What can hang from each mark
lolop: vumude
tigid: muruv
zimi: zose
muruv: pepag tigid vazif vumude zose
pepag: muruv
zose: muruv zimi
reki: tigid
vazif: sabo
vovun: reki

In the rows, 128 means zero.
Known rows, with every way that one mark hangs from another
zose{muruv}: [148 111 183 154 145 121 144 220 141 128 155  87 141 154 115 140 145 118
  89 124 136 114 130 120 134 148]
vovun{reki{tigid{muruv{zose}}}}: [127 120 116 197 146 182  73 180  17  67 157 182 140 126 126 144 181  90
 133 131 124 119  87 125 135 128]
zimi{zose}: [131  99 143 142 138 116 150 115 160 126 114  83 114 113 123 116 147 134
 122 115 138 155 100 155 131 140]
pepag{muruv{vumude}}: [174 113 138 134 140 168 165 181 184 137  22 115 187 155 100 158 134 218
  97 141 119 145 136 138 136 112]
zimi{zose{muruv{pepag vazif{sabo}}}}: [131 132 141 107  77  71 165 109 176 125 235  68  97  52 145  94  76  72
 125  90 138 127 125 149 127 162]
tigid{muruv{pepag vazif{sabo} vumude}}: [106 139 119  96  82 119 171  96 182 144 147 117 103 102 151 114  84 127
 114 132 113 141 133 114 120 102]
muruv{pepag tigid}: [110 132 184 106 134 111 132 146 128 147 128 116 124 150 132 123 139 153
 150 148 124 151 130 122 137 125]
vovun{reki}: [135 114 184 167 140 146 121 199  87 103 125 124 188 161 130 160 156 150
  96 150 133 130 110 121 138 154]
vovun{reki{tigid}}: [137 117 177 173 150 154 110 197  44  61 138 144 198 140 120 152 166 173
 157 135 129 110 113 132 144 155]
tigid{muruv{pepag vumude}}: [100 128 133 116 138 150 176 135 165 121 103 117  79 148 124 135 142 125
  83 145 115 147 117 116 120  96]
pepag{muruv}: [180 102 190 147 138 173 152 187 161 143  81  92 194 164 112 157 145 169
 104 136 126 149 119 142 141 135]
lolop{vumude}: [135 109 152 159 142 133 158 187 168 143  72  98 160 148 167 162 132 162
 154 143 127 138 104 104 112 137]
zimi{zose{muruv{tigid vazif vumude}}}: [114 125  87  85 134  85 123 105 142 158  83 161 107 122 127 109 106 202
 121 118 139 122 160 149 125 133]
zose{zimi}: [138 111 166 132 142 141 142  98 138 127 110  76 140 152 108 141 156 117
 118 116 139 119 126 134 126 148]
muruv{tigid zose}: [136 115 128 149 142 110  81 166 110 159  99 150 134 132 121 117 143 135
 151 146 128 144 123 125 137 104]
vovun{reki{tigid{muruv{vumude}}}}: [111 127 116 163 148 186 120 169  50  66  80 190 149 145 121 157 172 185
 114 142 117 113 119 123 130 116]
muruv{pepag tigid vazif vumude zose}: [112 154  86  95 127  79 103 107 140 154 114 166 114 124 138 115  90 155
 162 156 124 142 149 121 132 105]
reki{tigid}: [143 116 176 160 150 134 130 178 111  94 138 111 162 135 116 133 155 168
 180 130 129 118 119 134 142 133]
muruv{pepag tigid vumude zose}: [115 142  87 118 136  92 117 142 135 139  82 154  97 116 119 115 114 152
 144 156 119 147 137 121 129  84]
muruv{pepag}: [127 126 188 133 136 116 162 161 161 120 164  69 126 144 129 133 133 112
 123 137 127 145 114 124 132 137]
zose{muruv{tigid vazif vumude} zimi}: [118 141 108  80 138 105 115  87 117 161  79 151 136 157 116 132 119 185
 117 117 140  92 184 125 119 145]
tigid{muruv{pepag vazif{sabo}}}: [110 127 172 108  79 130 156 104 163 148 204  94 112 109 164 114 100  81
 126 127 119 146 116 117 126 130]
zose{muruv zimi}: [146 117 164 135 143 131 142 144 126 119 147  78 128 149 104 142 159  87
  88  99 147  96 140 130 123 165]
reki{tigid{muruv{vumude zose{zimi}}}}: [126 128  51 150 148 167 108  72  88  86  85 161  86 107  97 121 166 104
 141 104 129 103 123 136 117  97]
pepag{muruv{vazif vumude zose}}: [179 129  92 138 133 143 126 146 179 151  65 143 182 138 116 143  94 173
 120 146 125 140 140 140 133 117]
zose{muruv{pepag vazif{sabo}} zimi}: [135 145 162  95  78  94 158  93 150 128 229  62 125  90 137 116  84  56
 123  85 139  99 150 126 119 176]

Rows
[106 146  80 116 136 122 134 105 158 135 148 143  78 131 140 122 110  81
 109 142 121 140 117 115 119 102]
tigid{muruv{pepag vazif vumude zose}}
[121 117 157 154  88 167 100 140  46  91 182 165 184 105 156 131 130 140
 158 121 117 111 115 124 134 148]
vovun{reki{tigid{muruv{vazif{sabo}}}}}
[122 140 176  90  79  78 129 156 134 163 205 115 137 103 154 105  79 127
 150 122 124 122 157 115 134 148]
zose{muruv{pepag tigid vazif{sabo}}}
[124 157  73 103 132  97 131  44 158 122 137 111 100 112 124 125  96  84
 136 124 137 115 140 132 115 134]
muruv{pepag vazif vumude zose{zimi}}
[144 133  78 140 137  94 114 141 167 145 102 143 140 129 126 126  95 148
 137 151 131 125 140 123 128 114]
muruv{vazif vumude zose}
[119 117 139  96 133  89 110 115 121 166 146 136 120 129 139 107 121 155
 131 107 144 128 148 148 131 160]
zimi{zose{muruv{tigid vazif}}}
[117 128  53 117 135 146 111  43 135 144  96 154  90 138 121 125 128  87
 101 117 132 118 133 128 112 110]
tigid{muruv{vazif vumude zose{zimi}}}
[119 134 127 163 141 151 120 143  90  81 199 130  79 110 129 115 155  51
 158 119 122 132  92 128 132 109]
reki{tigid{muruv{pepag zose}}}
[111 142  63 123 136 150 140  59 141 110 111 126  47 116 108 124 148  47
  86 115 128 129 114 126 111  96]
tigid{muruv{pepag vumude zose{zimi}}}
[108 135 116 140 145 174 108 137  53  87 110 199 167 154 140 161 146 196
 131 145 119 101 132 122 130 135]
vovun{reki{tigid{muruv{vazif vumude}}}}
[117 148 118  88 131  99  92  41 105 158 163 133 111 131 141 114 114  81
 170 120 140 127 141 132 124 144]
muruv{pepag tigid vazif zose{zimi}}
[110 126 146 102 136  91 141 131 128 128 159 111  74 109 125 104 140 114
 121 106 138 143 123 146 132 142]
zimi{zose{muruv{pepag tigid}}}
[ 96 140 130  95 134 136 161 103 166 142 134 125  97 160 144 138 114 134
  99 148 118 139 129 114 119 117]
tigid{muruv{pepag vazif vumude}}
[142 129 113 133 135 116 101  69 133 145 152 108 141 133 125 125 122  72
 141 116 145 114 129 133 123 154]
muruv{vazif zose{zimi}}
[168 119  89 131 141 148 109 166 138 161   4 177 170 134 100 130 130 208
 127 151 117 151 143 139 138  86]
pepag{muruv{tigid vumude zose}}
[114 133 163 116  83 135 144 103 120 110 222 112 124  89 156 108 104 105
 182 110 116 124 119 127 131 134]
reki{tigid{muruv{pepag vazif{sabo}}}}
[178 115 127 124  80 131  89 134 139 190 102 156 203  96 139 110  82 162
 168 131 116 154 140 137 143 122]
pepag{muruv{tigid vazif{sabo} zose}}
[153 123 108 135  84 102 107  65 144 144 164  99 147  76 130 105  93  68
 155 102 138 115 132 134 122 143]
muruv{vazif{sabo} zose{zimi}}
[124 116  75 157 145 149 122 151 148 131  79 150  86 129 115 127 150 108
  87 143 121 139 111 118 121  75]
tigid{muruv{vumude zose}}
[121 122  55 142 142 160 127  72 129 123  66 142  74 127 101 124 159  81
  84 116 132 124 117 125 110  94]
tigid{muruv{vumude zose{zimi}}}
[105 134 173 156 142 182 126 160  38  54 184 147 131 142 137 151 176 110
 132 127 123 122  95 122 133 142]
vovun{reki{tigid{muruv{pepag}}}}
[111 154 134  76 131  83 136 154 142 156 133 147 119 152 137 125  94 178
 122 145 128 115 173 115 132 135]
zose{muruv{pepag tigid vazif vumude}}
